What can hang from each mark
puvi: sivat
mokupof: sivat
duzet: sivat vifonin
lefi: detefe puvi
vifonin: detefe duzet
sivat: duzet mokupof puvi
vipi: vifonin
nifog: detefe
detefe: lefi nifog vifonin

Each row was made from one small tree. The marks that hang from a mark follow it in brackets, in alphabetical order. Every link used is in the known rows. Write each row's tree.
Known rows
puvi[sivat[duzet[vifonin] mokupof]]: [ 12.5   5.7  22.5 -11.4  14.5 -20.3  37.5   0.5 -17.5  14.4  -3.0  11.6
   6.4   3.5  11.0   3.8 -26.8 -20.8  -9.8 -14.3   3.7  12.1 -15.1]
puvi[sivat[duzet[vifonin[detefe]] mokupof]]: [  9.0   0.6  12.7 -12.7  14.9  -0.3  29.3   0.1 -26.1   6.0  -3.9   6.2
   0.1   8.9  16.8 -11.9  -8.4 -17.5 -11.8 -14.1   2.1  -3.0 -33.5]
lefi[detefe[vifonin[duzet]]]: [ -9.6  13.2   5.1   3.8  -4.5 -12.2   5.4  21.0   2.9  17.1  36.1 -14.7
   7.3   9.4   8.1   4.2   0.3   5.8  17.5 -27.5 -19.3   1.4  18.5]
puvi[sivat[duzet[vifonin[detefe[nifog]]] mokupof]]: [ -5.2  12.4   0.7 -24.3  23.3   3.5   3.1  -9.0 -15.0  -0.9 -18.3  -3.8
  -3.7  12.7  18.3  -5.3  -7.1 -21.1  -9.2  -2.8   1.7   1.6 -31.3]
vifonin[detefe duzet]: [  1.3   0.0  -7.5 -16.7  10.0  15.6   9.6  10.4 -14.6  -9.4  12.2  11.2
   7.5  16.9   9.2   8.1  13.2   8.8  11.2 -18.1 -16.0 -23.1 -30.6]
sivat[duzet mokupof puvi]: [ 32.2   5.7  21.5 -10.9   5.3  12.5  37.1  -7.0   7.8   2.6  24.1  -3.1
  14.3 -55.4   1.1  -4.4 -15.4 -13.6 -28.9   0.3  22.2  17.8  -0.5]
mokupof[sivat[duzet[vifonin[detefe[nifog]]] puvi]]: [ -6.4  -7.1 -14.4  -4.8  -1.7  20.8  19.2 -28.6  -9.4  27.9  -6.9 -10.8
  -5.9  -2.3  22.4 -13.6  -9.0 -24.0 -30.7  14.6  -0.8  -6.7 -20.8]
lefi[detefe[vifonin] puvi[sivat]]: [  4.7  12.6  12.0  23.1  -6.0 -18.2   1.0  25.8  -0.8  48.0  26.8  -5.8
  10.8  23.5  -7.9  -2.3  -0.5  16.6  19.6  -0.4   4.4  14.1  23.7]
nifog[detefe[vifonin]]: [-22.5   6.9   9.0   5.5 -15.4  13.2   2.8  11.9 -18.9   3.9   9.2   1.8
   6.9   3.9   0.9   1.3  -8.1  -1.0  13.8  10.5  22.4 -24.1   4.6]
mokupof[sivat[duzet[vifonin[detefe]] puvi]]: [  7.5 -19.1   0.0   7.3  -9.7  14.2  45.3 -17.2 -22.3  34.0   8.0   3.4
  -3.1  -5.5  21.7 -20.5  -9.7 -20.4 -33.7   4.5  -0.6  -9.2 -23.8]
vifonin[duzet[sivat[puvi]]]: [ 16.8 -14.4  -2.7  -7.3 -19.6 -11.4  16.2  -2.3  -5.4   7.2   0.7   1.1
   7.4  -8.8  -0.7   9.6  -6.7 -13.3  21.4 -15.6 -20.8   3.4   3.8]
vipi[vifonin[detefe[nifog]]]: [-24.3  -0.3   1.7  -0.2  12.2  27.8 -11.2   3.4   5.9  -4.2 -15.3  16.6
  -3.0  35.2   3.4   1.2  17.5  -1.9  15.0  11.8   7.7 -36.3   4.9]
detefe[lefi nifog vifonin[duzet[sivat]]]: [-25.1   9.5  -9.8   1.1  -2.4 -17.4 -42.4  -5.7   6.2 -34.7 -17.6 -17.1
 -15.9   2.0 -18.7  -0.7   1.1  -9.6  -1.8  -2.5 -17.2  12.2  26.5]
sivat[mokupof puvi]: [ 14.8   6.1  18.4   2.7  -7.5   8.2  28.2   0.8  -9.7   4.7   5.1   9.0
  20.4 -40.2 -10.9  -6.6 -14.9  -8.2 -13.2  11.5  17.6  12.4   3.6]
detefe[lefi]: [-15.2  -4.1  22.7  19.0  -4.4  -2.2  -4.5  11.4 -17.5 -11.2  -1.0  26.1
  -7.4 -12.5 -21.1  14.8  -5.0  15.2 -18.6   8.2   9.1   1.7  12.2]
sivat[duzet]: [  8.0   2.8  25.2  -6.4  18.1  -0.1  24.8   2.1  -5.7   5.1  23.1  11.4
   8.6  -3.0   5.1  17.5  -1.4  -0.1 -16.2 -13.3  10.5  -7.3  -4.1]
lefi[puvi[sivat]]: [ 19.4   2.6   8.1   6.8   5.3 -13.0  14.7  18.8  -9.3  30.0   7.8  22.5
  17.4  23.2 -13.8  20.2  -4.0  17.2  12.7   7.8  14.0   8.1  -4.5]
vifonin[detefe[nifog] duzet[sivat[puvi]]]: [  1.1  -9.5 -24.9 -23.7 -12.0  14.3 -20.5 -13.6  -3.8  -6.5 -17.0 -13.7
  -1.9   1.7   5.5   0.1  12.4 -12.6  19.4  -6.1 -23.5  -8.5 -14.1]
mokupof[sivat[duzet]]: [  7.2  -1.7  16.0  10.2  11.5   1.9  37.6  -6.1 -16.0   9.0   9.6   5.5
   2.1   2.4   0.2  11.7  -3.2   5.9 -38.8  -5.9   3.4   0.4 -16.0]
detefe[nifog vifonin]: [-29.4  28.5   6.3   3.4  12.6  -2.7 -16.6   0.8  -2.9   3.4   1.2   0.2
   8.6  19.5  -9.0  -1.6  -8.2 -16.5  -2.6  13.2  11.6  -4.1  23.1]
lefi[detefe[nifog vifonin[duzet]] puvi]: [ -5.2  26.4 -17.6  -5.7  12.6  -6.6 -29.0   6.0  42.4  15.1  27.9 -38.0
   9.2   6.8   8.7  14.1  12.7  20.2  19.9  -6.1  -8.2  13.1  19.2]
puvi[sivat]: [ -0.6   0.7  18.6   3.1  -3.3 -11.1  19.1  22.4 -35.8  26.2  -2.1  32.4
   7.2  29.4 -14.2  15.5 -17.0  -3.2  11.9  -5.8   0.8  -2.4  -5.1]
vipi[vifonin[detefe duzet[sivat[puvi]]]]: [ 17.1 -28.9 -13.8  -3.0 -19.9  15.4  15.6  -0.1   8.9  -0.2  -4.4   5.1
  -5.1  11.6   5.8 -17.0  12.3 -12.5  34.4 -13.3 -18.5 -26.0   5.0]
vipi[vifonin[duzet]]: [  3.8  -5.0   3.3  -4.8   9.8   3.1  25.3  18.2  17.1   1.4  10.5  21.5
   3.2  24.8   2.6  15.9  -5.1   1.6  27.8 -17.8  -9.8 -20.1  11.8]
vipi[vifonin[detefe duzet]]: [  1.0  -7.6  -8.4  -9.5  10.4  22.6  18.2  14.8   9.1  -6.5   8.4  18.1
   0.3  29.5  10.8  -2.2  15.7   5.8  26.4 -16.9 -10.7 -36.0  -7.6]

Which tree is each row?
[ 22.4  11.0  25.6 -15.7  15.3  -2.7  33.8   9.2 -13.0  -0.5   7.7   9.2
   6.8  -8.1  -5.6   4.1 -13.4  -5.3 -15.1 -13.7  12.1  15.9 -16.7] => puvi[sivat[duzet mokupof]]
[ 10.0  -8.0  17.4  -4.8  -5.5  -6.4  39.2  -7.2  -4.8  36.8  21.4  13.1
   7.5 -18.6  19.9   5.2 -25.5 -33.2  -8.5  -3.8   7.9  -2.5  11.0] => sivat[duzet[vifonin] puvi]
[ 13.2 -30.4 -17.4  13.3  -3.2   7.6 -17.4  -3.2  33.4 -30.6 -14.4  -0.1
 -17.1   9.2  -5.0  -1.8  33.6  31.6  16.2  -2.4 -12.6 -16.7   5.4] => vipi[vifonin[detefe[lefi[puvi]] duzet[sivat]]]
[ -1.0  -2.2 -27.1  -7.4  15.8  29.9 -34.5   1.6  50.3 -25.8  -5.2   1.2
 -16.6   4.8  -3.7   3.7  27.6  28.8  11.9  12.3   3.4 -11.0   6.3] => vipi[vifonin[detefe[lefi[puvi] nifog] duzet]]
[  0.8 -18.7   4.6  10.6 -19.7  -6.6  15.5 -20.7 -24.5   0.2 -29.8  -1.3
   8.1 -16.1  13.6 -24.3  -3.8 -24.4  -0.6   5.8  -7.9  -9.1 -11.0] => duzet[sivat[mokupof puvi] vifonin[detefe]]
[ 10.3  -4.0  -6.3  -1.7 -20.7 -14.9  11.6  -1.5  -2.1   7.7  10.3 -11.1
   8.6  -4.6  -5.3 -19.1 -11.1 -30.8  16.0 -10.3 -14.3   5.5  24.2] => detefe[vifonin[duzet[sivat[puvi]]]]
[  2.9  18.6 -14.5 -17.4  -5.9  -7.7 -12.1 -17.5  18.5 -19.5 -11.9 -34.9
   9.1 -27.0  -5.8 -21.6 -12.8 -31.7   8.6   0.6  -6.8  22.6  17.1] => detefe[nifog vifonin[duzet[sivat[mokupof puvi]]]]
[ 21.4  12.3  14.2   4.9   4.7 -13.6   8.1  17.5  13.8  45.7  47.3 -17.4
   4.3   8.6   0.9   0.0   0.3  10.3   4.7 -13.6  12.1  21.7  19.3] => lefi[detefe[vifonin] puvi[sivat[duzet]]]
[-10.5   1.8 -10.5   6.9  10.7  21.9 -46.4  -6.3  14.2 -18.9 -11.0   1.6
  -7.4  -9.6 -11.1   8.4  26.5  34.1 -18.1  30.8  18.2  -1.8  -7.0] => vifonin[detefe[lefi[puvi] nifog]]
[-29.6   2.7   1.0   5.4   2.6  23.1 -38.2  -1.4 -14.4 -22.9 -19.3  10.1
 -16.8  -1.4 -13.3   3.2  15.1  15.4 -20.1  20.1   7.2  -8.0  -3.5] => vifonin[detefe[lefi nifog]]
[ 15.3  -3.9  10.5 -11.1   2.7  13.4  34.6 -16.6  -5.2   6.4  10.8  -2.0
   8.8 -36.1  25.4 -23.5 -10.1 -24.7 -22.0   0.6  11.7  -3.5 -18.4] => sivat[duzet[vifonin[detefe]] mokupof puvi]
[-43.2  -4.2  -1.6   7.4  -0.1   5.4 -32.5  -8.8 -17.9  -9.8 -27.6  14.1
 -15.2  10.5   2.4   4.7   2.4  -1.8 -14.7  16.8  -2.2 -14.5  -2.2] => duzet[vifonin[detefe[lefi nifog]]]
[ 20.6 -11.5 -17.0   3.3   4.4   2.3 -21.6 -11.5  16.3 -54.4 -18.3 -17.7
  -4.7 -30.2  -6.1  -5.8  32.1  37.6 -10.1   0.2 -11.8  11.8 -24.0] => vifonin[detefe[lefi[puvi]] duzet[sivat[mokupof]]]
[-19.7  23.0  -3.0  18.1   9.9  -3.3 -41.7  -2.4  24.6 -10.8   2.3  -7.0
  -3.0 -11.8 -19.9  -3.2   3.2  14.0 -18.5  31.7  28.0  15.2  32.1] => detefe[lefi[puvi] nifog vifonin]
[-22.6  13.2  -5.6  -1.7  -4.0 -22.5 -33.3  -1.5   6.8  -0.9  -0.1 -40.2
  -0.5  21.6   6.4   9.7   8.7  -2.8  25.4 -25.6 -33.7   5.8  21.8] => lefi[detefe[nifog vifonin[duzet[sivat]]]]
[-19.0   3.4 -19.4 -17.3   6.0  22.5 -35.5   0.1   1.8 -33.0 -10.0   1.9
 -18.6  -1.1  -5.4   9.0  16.0  15.6  -6.4  -1.4 -12.7  -5.0 -13.1] => vifonin[detefe[lefi nifog] duzet]
[  2.3  -8.2  11.8 -12.4   8.0  -3.2  28.1   6.9 -33.4  28.9   3.9  20.3
  -2.5  34.5  18.8  -0.3  -6.5 -18.1   2.9 -15.3  -4.0 -16.8 -25.8] => puvi[sivat[duzet[vifonin[detefe]]]]
[ -2.2   2.3 -20.3  -1.0 -12.8  13.9 -21.4   9.0  26.7 -17.8  18.3 -14.0
  -3.7 -27.2  -4.9   4.7   3.6  28.1   9.8   9.8  18.6   1.3   8.5] => nifog[detefe[lefi[puvi] vifonin[duzet]]]
[ -1.5 -17.3  -0.1  28.2  -2.6 -15.9 -18.9 -22.4  -1.2 -32.6 -39.0  -6.3
  -4.8 -17.7   1.7  -8.6  18.8  20.6 -18.7  16.6  -3.2   1.2 -13.0] => duzet[sivat[mokupof] vifonin[detefe[lefi[puvi]]]]
[ 21.5  -0.3  13.9   2.9  10.2 -18.8  14.2  -3.3  11.1   1.1  -1.3   6.5
  -6.5 -24.5  -3.3   2.8 -18.0   8.4 -25.8   2.7  20.2  31.6  -2.8] => detefe[lefi[puvi[sivat[duzet[vifonin] mokupof]]]]
[ 12.9   0.2   4.3  -8.5   5.5 -18.2  12.6  -6.1  -5.9 -31.1 -16.2 -10.3
  10.9  -7.7  -1.2  13.8   2.9   5.1   6.4 -23.0 -22.7   6.5 -18.0] => vifonin[duzet[sivat[mokupof]]]
[ 14.8  11.2 -10.8   5.9  -4.2 -11.7  -6.0  22.2  12.4   3.0  19.0   6.9
  -6.7   6.1 -24.0  -7.8  -8.3   9.3   6.8   0.6   4.3  24.5  17.2] => detefe[lefi[puvi[sivat]] vifonin[duzet]]
[ 11.5  -9.5  -1.8  15.3  -5.5  10.0 -11.1  15.6 -14.3   3.0  -3.0  21.1
  -9.7   8.5 -20.9  -1.2  12.6  30.1  -7.1  15.7  15.3   3.7 -13.4] => vifonin[detefe[lefi[puvi[sivat]]]]
[-19.6  16.6 -10.4  -8.8   6.3 -18.9 -24.7  -8.2   4.2 -16.0 -13.2 -21.5
   3.6  25.2  -0.9   2.0   1.9 -20.2  17.7 -11.1 -20.9   0.4  13.3] => detefe[nifog vifonin[duzet[sivat]]]
[ -2.4 -15.0   2.6  11.7 -18.8  16.3 -17.6   5.7   7.0 -11.5   0.1   7.2
  -3.6 -31.1 -13.4  26.6   8.1  45.3  -3.2  23.3  27.5  -6.1  -0.8] => nifog[detefe[lefi[puvi]]]
[  9.4 -13.0   9.3  11.2  -8.8  -2.9  53.1 -15.7 -14.7  42.0   9.4   5.0
   2.5 -10.8  13.8  -4.0 -29.7 -25.9 -31.8   3.0   0.6   4.4  -3.9] => mokupof[sivat[duzet[vifonin] puvi]]
[ -6.2 -15.4  -6.7   2.4  -1.2  23.6   2.2  17.9  11.0 -25.1   2.2  20.8
 -20.2   8.5  -4.1  -6.3  13.7  15.0   9.8  -9.3  -7.0 -24.1   4.3] => vipi[vifonin[detefe[lefi] duzet]]
[  5.8   4.9 -11.7 -18.7  24.2   2.0  -6.2  -9.8   4.4  28.3  -0.9   1.3
   0.2  31.9  20.5   9.9   4.8  -6.7   3.8   6.3   6.4  -3.1 -26.2] => lefi[puvi[sivat[duzet[vifonin[detefe[nifog]]]]]]
[-15.5  21.1  -6.2  -5.0   2.0 -21.5 -29.0  -7.6  15.5 -22.6  -8.2 -51.3
   1.1  -4.9   4.9  -0.4   6.7   1.9  13.8 -20.4 -28.5  18.8  14.9] => lefi[detefe[nifog vifonin[duzet[sivat[mokupof]]]]]
[ 18.1   7.7  -3.8  -2.4 -15.1 -12.3  16.3  -6.9   4.8 -15.0   1.7 -22.7
  13.1 -28.8  -5.4 -32.6 -11.8 -27.8   6.3  -7.4  -8.3  18.5  14.9] => detefe[vifonin[duzet[sivat[mokupof puvi]]]]
[ -6.0 -21.8  12.1  17.0 -28.5 -30.4  20.1 -11.5 -24.8  30.6 -15.4  14.9
   9.2   2.8   7.4   2.6 -20.8 -31.8  12.3   3.2 -14.2  -6.1  15.3] => duzet[sivat[puvi] vifonin]
[-10.5  19.4  -5.5  12.5   2.3  -8.6 -37.1  11.7  12.2   6.6  -4.1   1.9
  -7.5   9.4 -31.0  -6.3  -9.2   5.8  -7.6  28.1  25.4  25.1  28.6] => detefe[lefi[puvi[sivat]] nifog vifonin]
[  6.9  -0.3 -20.8  -4.7 -22.7   8.4 -15.7  22.5  11.6  -2.8  12.7  -0.8
 -13.5  -5.9 -16.9   1.0 -10.7  19.4  23.0   4.4  15.7   9.0   4.2] => nifog[detefe[lefi[puvi[sivat]] vifonin[duzet]]]
[-25.5 -15.3 -13.7  20.5  -1.5 -12.2 -50.6 -24.9   3.1 -15.7 -41.3  -7.8
 -12.0  10.7   4.7   7.8  22.9  12.8  -6.9  22.7  -7.2  -6.8  -1.8] => duzet[sivat vifonin[detefe[lefi[puvi] nifog]]]
